What can hang from each mark:
Z_420: Z_523 Z_865
Z_973: Z_346
Z_214: Z_267 Z_346
Z_874: Z_803
Z_346: Z_214 Z_803 Z_973
Z_803: Z_346 Z_874
Z_865: Z_420
Z_806: Z_523
Z_267: Z_214 Z_865
Z_523: Z_806

Known rows, with every way that one mark hangs from another:
Z_420(Z_523(Z_806) Z_865):  -70 -330   71   50  144 -407 -464   37  -80  -53 -191   25  210 -151  -33 -135 -312  476 -217   86 -163
Z_973(Z_346): -106 -194  -38   28   64 -185 -221   44   40 -211 -126   71  288 -146   57 -195 -269  379 -228  -96  303
Z_267(Z_214(Z_346(Z_803 Z_973)) Z_865(Z_420(Z_523))): -312 -268  305    7  113 -180 -168  244  385 -199 -294  396  229  -68 -467 -140 -307  239 -281   29  204
Z_267(Z_865):  -89 -172   94  -21  100 -245 -133  145  117 -509 -157  159  282  -85  -56  -41 -384  441 -190 -147  233
Z_803(Z_346(Z_214 Z_973)): -192 -244   41   -9  132 -276 -272  348   60  -24 -277 -120  271  -56 -220  -16 -283  280 -195  229   -8
Z_420(Z_523):  -32 -282   20   54  108 -245 -380   56 -181  -60 -213   65  250  -65  -11 -132 -316  360 -213  -15  -35
Z_806(Z_523): -146 -204  -21  -28  144 -201 -145  309  -54 -369 -170  143  281 -148  -96   63 -308  423 -213   57  -21
Z_346(Z_214): -156 -282   36  -60  116 -160 -271  251   99 -191 -143  -17  279 -111 -112 -177 -261  324 -221  141   60
Z_267(Z_214(Z_346(Z_803(Z_874)))): -250 -141  153  176   56 -272 -138  370  463 -199 -262  -37  248  -56 -225 -261 -383  339 -243 -133  -28
Z_973(Z_346(Z_803(Z_874))): -298 -105   -6  133  123 -274 -145  115  257 -106 -231  -79  267 -118  -13 -310 -297  382 -227 -228  254
Z_267(Z_214(Z_346(Z_803 Z_973)) Z_865(Z_420)): -330 -170  287  -34  101 -140  -76  400  524 -328 -206  321  267  -87 -499 -101 -308  258 -270   -9  311
Z_214(Z_267(Z_865) Z_346):  -67 -212  124   90  -52 -378 -166   49  303 -439 -187  119  241  -77 -116  -19 -476  304 -154   90  415
Z_346(Z_214(Z_267(Z_865)) Z_803(Z_874) Z_973): -433 -200  186   35  153 -356  -95  335  559 -306 -434  -58  220  -92 -277  -87 -364  313 -161  171  216
Z_874(Z_803(Z_346(Z_214(Z_267) Z_973))): -362 -218  100   96   84 -373 -181  332  333  104 -359 -313  237  -22 -305   74 -365  327 -149  466  216
Z_420(Z_865):  -75 -291   46  -12  173 -321 -338   65  -65 -106 -184  -34  258 -114  -65  -23 -333  438 -206    3   42
Z_214(Z_267(Z_865(Z_420)) Z_346(Z_803 Z_973)): -284 -154  209   18   48 -288 -147  223  448 -174 -216  167  239  -84 -458  -12 -353  156 -178  170  513
Z_803(Z_346):  -63 -152  -19  104   62 -340 -275  158  -17 -115 -194 -109  285  -16  -62  -40 -376  368 -167 -114  104
Z_214(Z_267(Z_865) Z_346(Z_803)): -243 -160  149  102   35 -352 -106  118  419 -378 -237   15  249  -50 -217  -69 -460  245 -168   28  408
Z_267(Z_214(Z_346(Z_803)) Z_865): -285 -176  223   46   85 -204  -28  277  495 -539 -224  158  276  -53 -259 -166 -410  345 -258 -160  181
Z_267(Z_214(Z_346(Z_973)) Z_865): -130 -224  241  -10   45 -211  -87  377  319 -526 -250  265  261  -97 -236  -18 -384  373 -235   40  107
Z_973(Z_346(Z_214 Z_803(Z_874))): -402 -203   20   77  146 -225 -147  169  401 -105 -254  -71  261 -139  -86 -391 -239  333 -252  -34  222
Z_973(Z_346(Z_214 Z_803)): -389 -250   10  -23  164 -102 -163  143  294 -123 -185  -32  291 -148 -118 -324 -207  273 -271   49  265

Rows:
-281 -113  182  153   55 -444  -84  280  465 -243 -369  -32  211  -63 -265  -14 -457  272 -144   83  236
Z_214(Z_267(Z_865) Z_346(Z_803(Z_874) Z_973))
-107  -99   19  153   92 -432 -254  335   24    0 -340 -158  246  -23 -122    3 -376  396 -151  -46  -42
Z_803(Z_346(Z_973) Z_874)
-413 -270    8   31   77 -197 -186   72  429  -96 -265 -102  263 -143 -110 -295 -249  236 -229  170  441
Z_973(Z_346(Z_214(Z_267) Z_803))
 -57 -227   66   34   42 -252 -434  177   36   -6  -47  193  234 -136 -178 -251 -238  347 -224   31   94
Z_865(Z_420(Z_523(Z_806)))
-384 -204  100   64  140 -304 -229  396  414    6 -409 -224  222 -103 -263 -139 -301  252 -171  282   49
Z_346(Z_214(Z_267) Z_803(Z_874) Z_973)
-250 -262  124   27   53 -398 -156  205  347 -305 -399  -23  243  -50 -214   52 -387  316 -148  247  312
Z_803(Z_346(Z_214(Z_267(Z_865)) Z_973))
-467 -219  102  101   72 -343  -28   27  683 -378 -359   12  232 -129  -89 -312 -349  359 -213  -17  564
Z_973(Z_346(Z_214(Z_267(Z_865)) Z_803(Z_874)))
-272  -86   80   75  207 -268 -201  441  135   -4 -320 -157  257  -74 -196  -97 -305  340 -171  -29  -92
Z_346(Z_803(Z_874) Z_973)
-234  -98   73  114  154 -339 -161  360   55   82 -260 -242  270   -3 -243  126 -373  409 -156  163   53
Z_874(Z_803(Z_346(Z_973)))
-219 -272   90   61   11 -412 -163   71  408 -422 -317  -17  249  -35 -144  -57 -431  353 -157  105  437
Z_803(Z_346(Z_214(Z_267(Z_865))))
-335 -200  109   43  169 -297 -155  401  198   86 -284 -253  265  -27 -315   43 -323  364 -186  330   43
Z_874(Z_803(Z_346(Z_214 Z_973)))
-305 -110  222  118   32 -411 -123  251  549 -106 -284  130  210  -74 -445  -73 -392  211 -168   98  474
Z_214(Z_267(Z_865(Z_420)) Z_346(Z_803(Z_874) Z_973))
-427 -227   15  130   68 -303 -168   91  539  -78 -328 -137  233 -139  -77 -358 -285  302 -214   80  382
Z_973(Z_346(Z_214(Z_267) Z_803(Z_874)))
 -86 -260  173  114 -109 -431 -331    6  369 -253 -115  325  191 -129 -259 -177 -379  279 -195  159  452
Z_214(Z_267(Z_865(Z_420(Z_523(Z_806)))) Z_346)
-244 -227   91  155  -12 -535 -142   87  505 -370 -385  -63  219  -21 -121 -114 -470  414 -147   15  387
Z_803(Z_346(Z_214(Z_267(Z_865))) Z_874)
-402 -204  147   87  105 -373  -92  195  609 -390 -370  -64  230  -74 -194 -215 -392  360 -178   13  336
Z_346(Z_214(Z_267(Z_865)) Z_803(Z_874))
-381 -244   98  -22  163 -193 -257  376  309  -16 -362 -166  251 -106 -302  -80 -259  192 -180  361  101
Z_346(Z_214(Z_267) Z_803 Z_973)
 -49 -212   81   72   -8 -322 -305  265  101  -13 -235  -34  236  -94 -172   46 -369  208 -152  313  138
Z_214(Z_267 Z_346(Z_973))
-334 -125  269  101  109 -296  -20  445  551 -419 -375  122  240  -62 -312 -101 -417  376 -234  -97   35
Z_267(Z_214(Z_346(Z_803(Z_874) Z_973)) Z_865)
-266 -221  134  109   34 -511 -138  233  452 -297 -463  -65  214  -42 -182  -14 -428  379 -133  153  269
Z_803(Z_346(Z_214(Z_267(Z_865)) Z_973) Z_874)
-106 -222  149    7   46 -291 -304  102  175 -325  -69  366  233 -137 -193 -199 -296  411 -216  -79  263
Z_267(Z_865(Z_420(Z_523(Z_806))))
-258 -228  118  108  -43 -496 -172   67  588 -247 -282   76  217  -34 -290 -165 -400  355 -169   28  606
Z_803(Z_346(Z_214(Z_267(Z_865(Z_420)))) Z_874)
-202 -134  108   39  151 -209 -223  394   81    1 -203  -83  271  -81 -292  -31 -315  186 -201  149  -55
Z_214(Z_346(Z_803 Z_973))
 -82 -281  131  -10   86 -253 -263  -42   41 -268 -144  381  245  -73 -179 -124 -313  365 -234 -115  359
Z_267(Z_865(Z_420(Z_523)))
-190 -236    8  182  -18 -503 -274  166  363  -55 -356 -225  221  -30 -106 -150 -412  351 -152  116  222
Z_803(Z_346(Z_214(Z_267)) Z_874)
-191 -100   72  172   92 -342 -194  270  246  -35 -193 -121  248  -53 -190 -201 -379  283 -201  -77   41
Z_214(Z_346(Z_803(Z_874)))
 -85 -303  200   52  -21 -367 -298    2  181  -84 -246  350  195  -86 -330   17 -364  206 -185  257  454
Z_214(Z_267(Z_865(Z_420(Z_523))) Z_346(Z_973))
-222 -340  174    0  -17 -343 -331   73  448 -317 -180  286  200 -158 -259 -266 -286  334 -208  241  412
Z_346(Z_214(Z_267(Z_865(Z_420(Z_523(Z_806))))))
-273 -177  181   36  125 -145 -177  490  299 -137 -276    0  272  -80 -321 -107 -309  244 -252  100 -104
Z_267(Z_214(Z_346(Z_803 Z_973)))
